Each row comes from the steps of one walk. Every step used is in the known rows, and no mark comes twice. Write the walk behind each row, first mark first.
Known rows
gofil kefab vuba sirom: [-23  30 -19 -40  20 -58 -11 -43   9  92  21 -13  10 -77 -30 -24 -27 -23
 -30]
sirom torob kefab vuba: [ 14  41  13 -75 -22 -57 -39  17 -14  -2  -6  27   6 -26 -27 -60  -3 -12
   5]
dubitun kefab vuba sirom torob: [-13   6  19 -63 -19 -28  -9 -43 -16  41  13  97   7 -84 -69  19   3 -20
  19]
sirom dubitun: [-27 -26  10 -42  24 -18 -10  42 -27  19 -23  20   4  -7 -19  13  31  10
  -7]
dubitun sirom torob: [-40   1  18 -16 -14  38  -9  -7   5  -9  14  79   0 -49 -51  24  38 -19
  32]
torob kefab dubitun: [  9  36 -19 -85 -17 -23 -18  28 -21 -15 -28  -6 -15  19   9 -35  10  63
 -17]
vuba sirom torob: [-23  -5  28 -27  -8  -1  -9 -37  -7  25   8  94  25 -76 -62 -15  15  -3
  16]
vuba sirom torob kefab: [ 13   1  37 -61 -37  -1  -6 -54 -12  13  12  46  23 -84 -38 -76  -5  39
   1]
gofil kefab vuba: [-11  63 -27 -48  15 -59 -37  30   5  46  10 -39  -7 -40 -16 -26  13 -53
 -23]
torob sirom vuba: [-91   1 -10 -18   0   5 -42 -36  -5 -18  18   1 -56 -18 -62 -36  -7  20
  13]
dubitun kefab vuba: [ 15  17 -15 -55 -19 -42   0 -10 -13  25   8   8 -28 -12  -9  53 -18 -28
   5]
dubitun kefab gofil: [ 19  44 -41 -45  -8  16 -37  -6  27  -3  -9  27 -47 -20  -3  26  15  42
   9]
sirom torob kefab: [ 22  15  36 -60 -43   6 -17 -10 -15 -22   3  35  12 -55 -26 -74  19  26
   9]
gofil kefab torob sirom dubitun: [-59  43 -28 -72  26 -22 -74  20   7  15   3 -19   1 -49 -14 -12  37  30
 -13]
gofil kefab torob: [  7 115 -22 -35  10 -34 -60  34  29  22  -1 -11  23 -59   0   9  33 -32
  -5]
sirom torob: [-11  12  27 -26 -13   8 -24  17 -11 -18  -3  79  12 -40 -48 -12  45 -19
  26]
dubitun sirom: [-35 -13 -11  11  -1  38  17 -30  19  12  21   1 -16 -12  -3  44  -8   0
   7]

Write each row's walk
[ -6  17 -34 -72   9   0 -34 -13  13  37 -17  49 -37 -48 -25  32  16  57
  -2]  vuba sirom dubitun kefab gofil
[-54  42  -7 -64  -6  25 -29  26  -1   5   5  67 -15 -62 -57  19  74 -13
  14]  gofil kefab dubitun sirom torob
[-83  -4   5  -2   3  19  -3 -16  -7   7   7  34 -52 -23 -70  31   4 -22
  23]  dubitun sirom vuba
[ 11  58 -12 -67  -9  -3 -66 -14  28  -3 -17  55  -5 -59 -30 -90  11  66
   3]  vuba sirom torob kefab gofil
[-82  55 -18 -28   3 -18 -74 -17   7 -24   5  18 -38 -19 -55 -15  -5  11
  23]  kefab torob sirom vuba
[ -1  62 -18 -60 -14  21 -67   7  36 -25 -13  45 -21 -41 -23 -66  26  55
  13]  dubitun sirom torob kefab gofil
[ 16  53  -6 -68 -10 -28 -30  23  -7  12 -18  49   5 -33  -5  96  23  -1
  19]  sirom dubitun kefab torob
[  2 -38  10 -69 -18  11  22 -11 -35  29   2  30 -27 -42 -20  80  25  15
   3]  sirom dubitun kefab
[-25  15  18 -45   0 -40 -24 -20  -8  35   2  92  22 -66 -65 -16   3 -24
  14]  kefab vuba sirom torob
[-27  17 -26 -56 -14  19   4  -7   3   0  -1  -5 -27   3   4  16   0  49
  -6]  torob kefab dubitun sirom
[-70  47 -17 -45 -16  -6 -58 -38   0 -18  15  24 -53 -38 -58  21  -5  15
  28]  dubitun kefab torob sirom vuba
[-25 -19   8 -81  21 -65 -10  -7 -28  67 -15  19  16 -44 -31 -23 -20  26
 -24]  torob kefab vuba sirom dubitun
[ 25  61 -30 -49  -4  -4 -60  10  33 -20 -22  -5 -21 -10   9 -82   1  69
  -7]  torob kefab gofil
[-54  22 -22 -58  24 -24 -66  18   2  -4  -8   4   4 -13  -7   3  16  43
  -2]  kefab torob sirom dubitun
